Known rows, with every step that occurs:
gariv -> soke -> sufo: [ -3 -21 -26  14   2  -7 -13   7 -15  11 -22 -16 -25   5 -12  -4  -3  -5
 -22 -24  27]
leronop -> sufo: [  3 -25 -19  21   1  -9  -4  31 -23  13 -15 -12 -26  -8   0   4   5  -8
 -21 -25   6]
gopo -> mamodav -> sufo -> soke: [ -8 -18   5  15 -26   7   2  22  -9   7 -12 -14 -34 -11 -28  -2   2 -12
 -17 -29   6]
raveg -> gariv -> leronop: [-20 -23   2   8   1  -4 -15  34  33  12 -18 -26 -25  -7 -20  -1  -2  -1
 -16 -16  13]
gariv -> leronop -> gopo -> mamodav -> sufo -> soke: [-27 -10  20  28 -50  12   6  29  16   1 -25 -18 -32 -12 -39  -1   1  -9
 -17 -30  15]
leronop -> sufo -> raveg -> gariv: [  8 -18 -16  25   4 -18  -9  41 -27  11 -17 -23 -23  -6  -2   9   1   2
 -16 -33   2]
mamodav -> sufo -> raveg -> gariv -> leronop -> gopo: [-20  -6  16  25 -25 -10  -2  36   9  -3 -31 -29 -26  -4 -21   1  -1   8
  -5 -33  21]
pizeno -> soke -> gopo -> mamodav -> sufo -> raveg: [-12  -8   6  34 -27  21   7  22 -72  22 -45 -32 -27  -6   4  -4  -2  -2
 -10 -26   9]
mamodav -> sufo -> soke -> pizeno: [ 14 -17  14   8 -14 -10   0  26  -4   8  -4  -8 -31 -15  -6   2   2 -11
   8 -28  12]
mamodav -> sufo -> soke: [  2 -24   7   7 -16  -5 -10  23  -7   2  -9  -9 -34  -9 -19   2   2 -12
 -10 -29  10]
gariv -> leronop -> sufo: [-10 -23  -4  24  -8  -2  -3  28   8  16 -24 -19 -25  -7  -7   4   5  -5
 -21 -26   4]
leronop -> sufo -> soke -> gariv: [ -4 -36 -14  19 -21 -14 -17  34 -15  14  -7  -2 -31  -7 -16  13   1 -16
 -22 -37 -12]
gariv -> leronop -> gopo -> mamodav -> sufo: [-33  -6  11  27 -39  12  13  24  11   2 -34 -23 -29  -7 -29  -7   3  -4
 -18 -25  21]
leronop -> sufo -> raveg -> gariv -> soke -> pizeno: [ 11 -10 -10  18   8 -22  -4  37 -16  16 -23 -14 -22  -5  -1  12  -2   6
  -7 -40   2]
pizeno -> soke -> sufo -> raveg: [ 13 -20 -15  36  -8  10 -12   8 -60  13 -30 -22 -22  -5  15  -2  -3  -4
   2 -27  32]
mamodav -> sufo -> raveg -> gariv -> soke -> pizeno: [  0  -6   7   6   3 -19  -1  26  -5   7 -25 -15 -26  -2 -11   5  -3   8
   1 -38  14]
gariv -> leronop: [-18 -23  -2  15  -8   6  -7  17   5  13 -21 -17 -25  -8  -9  -4   0  -4
 -18 -17  16]
mamodav -> sufo -> raveg -> gariv: [ -3 -14   0  12  -1 -15  -7  30 -14   1 -19 -24 -27  -2 -11   2   0   4
  -5 -32  13]
leronop -> gopo -> mamodav -> sufo: [-20  -8  -7  24 -32   7  13  27 -18  -2 -23 -17 -30  -7 -20  -7   4  -7
 -19 -24  22]
gopo -> mamodav -> sufo -> soke -> pizeno: [  4 -10  11  15 -25   4   9  25  -4  11  -7 -13 -31 -16 -14  -1   2 -11
   2 -29   8]
gopo -> mamodav: [-14 -18 -20  19 -10  13   2  19 -28  12 -16 -16 -26 -10  -9  -7   0  -6
 -24 -17  14]

Rows:
[ 16 -21  -1  13  -9  -2  -6  28 -17  13   1  -4 -26 -19   3   3  -2 -11
   2 -21  11]  sufo -> soke -> pizeno
[-16 -10   0  11  -4 -16  -8  34 -28  14 -35 -31 -26   7 -18   3  -6   8
 -22 -31   4]  mamodav -> sufo -> raveg -> gariv -> soke -> gopo
[-49 -14   6  24 -51   5   7  22  18   6 -33 -18 -31  -3 -34  -3   1  -7
 -21 -32  12]  soke -> gariv -> leronop -> gopo -> mamodav -> sufo
[-30   0  11  39 -45  13  17  19 -20   1 -38 -25 -26  -7 -19  -3   0   6
 -14 -35  21]  gariv -> leronop -> gopo -> mamodav -> sufo -> raveg
[ -5 -21 -24   9  10 -19 -20  23  12  11 -19 -26 -25   6 -25  -1  -3  -3
 -21 -23  24]  raveg -> gariv -> soke -> sufo
[ -3 -18 -14  16   3  -8 -12  32 -29   8 -14 -22 -23  -7  -3   2  -5   4
 -11 -25  13]  sufo -> raveg -> gariv
[-19 -11  -7  18 -19   6   9  28 -32  20 -26 -34 -27  -3  -9  -9   1  -6
 -25 -16   5]  soke -> gopo -> mamodav -> sufo
[-33 -31  -7  13 -19   0 -13  16  10  15 -22 -12 -26  -3 -14   0  -2  -6
 -20 -23   6]  soke -> gariv -> leronop
[ -2 -26  11  18  -9 -12 -17  49  40  15 -14 -23 -28 -10 -30  11   2  -8
 -18 -29  -4]  raveg -> gariv -> leronop -> sufo -> soke
[-13 -35 -12  10 -23  -6 -21  24 -17  12  -4   0 -31  -8 -16   6  -4 -14
 -19 -28  -1]  sufo -> soke -> gariv
[ -1 -21   6  13 -20  -6  -8  35 -28  13 -14 -23 -31  -6 -10   0  -1 -11
 -16 -21   1]  mamodav -> sufo -> soke -> gopo
[-28 -11  -6  12 -18   5   6  22 -24  19 -37 -25 -29   3 -22  -6  -2  -3
 -36 -23   3]  gariv -> soke -> gopo -> mamodav -> sufo
[-38 -24  16  15 -43   5  -2  18  26  13 -22 -15 -34  -7 -41   2   0 -11
 -19 -35  -4]  gopo -> mamodav -> sufo -> soke -> gariv -> leronop
[  9 -27 -13  23  -4   7 -16  12 -27  15 -25 -20 -26  -6   5  -5   1 -13
  -1 -17  33]  pizeno -> soke -> sufo
[ -6 -16  -3  34 -11  -1   1  23 -23  14 -30 -21 -22  -8   3   8   2   4
 -16 -36   3]  gariv -> leronop -> sufo -> raveg
[ 11 -20 -11  30   0  -1 -19  23 -34  14 -27 -32 -22  -4   3   1  -4  -2
   4 -26  30]  pizeno -> soke -> sufo -> raveg -> gariv
[-10 -23   1  17   2 -14 -11  44  37  16 -22 -28 -25  -6 -19   6   4  -3
 -20 -24   3]  raveg -> gariv -> leronop -> sufo
[-19 -35 -12  13 -17   7 -20  18 -26  17 -25  -3 -30  -6  -4   2  -2 -14
 -12 -23  12]  pizeno -> soke -> gariv
[-14  -5  -7  30 -23   7  12  22 -64  17 -31 -36 -25  -3   0  -5  -2   3
 -21 -26   4]  soke -> gopo -> mamodav -> sufo -> raveg
[-18 -28   4  36 -26   6 -10  21 -25  22 -42 -14 -26  -6   0  13   0  -4
 -11 -42   0]  pizeno -> soke -> gariv -> leronop -> sufo -> raveg
[-24 -16   2  19 -17  -5 -12  43  30   3 -21 -24 -24  -8 -24  -1  -2  -2
 -15 -16  23]  raveg -> gariv -> leronop -> gopo
[-35  -7  14  20 -31   1   5  40  43   3 -29 -32 -29  -6 -40  -6   2  -2
 -16 -24  20]  raveg -> gariv -> leronop -> gopo -> mamodav -> sufo
[  0 -10  -8  11   7 -13  -8  29 -20  13 -21 -12 -22  -6  -3   6  -7   8
  -3 -32  14]  sufo -> raveg -> gariv -> soke -> pizeno
[-33 -24  18  17 -52  -7 -10  29  25   1 -20  -7 -34  -6 -37   7  -1 -11
 -13 -36   9]  mamodav -> sufo -> soke -> gariv -> leronop -> gopo
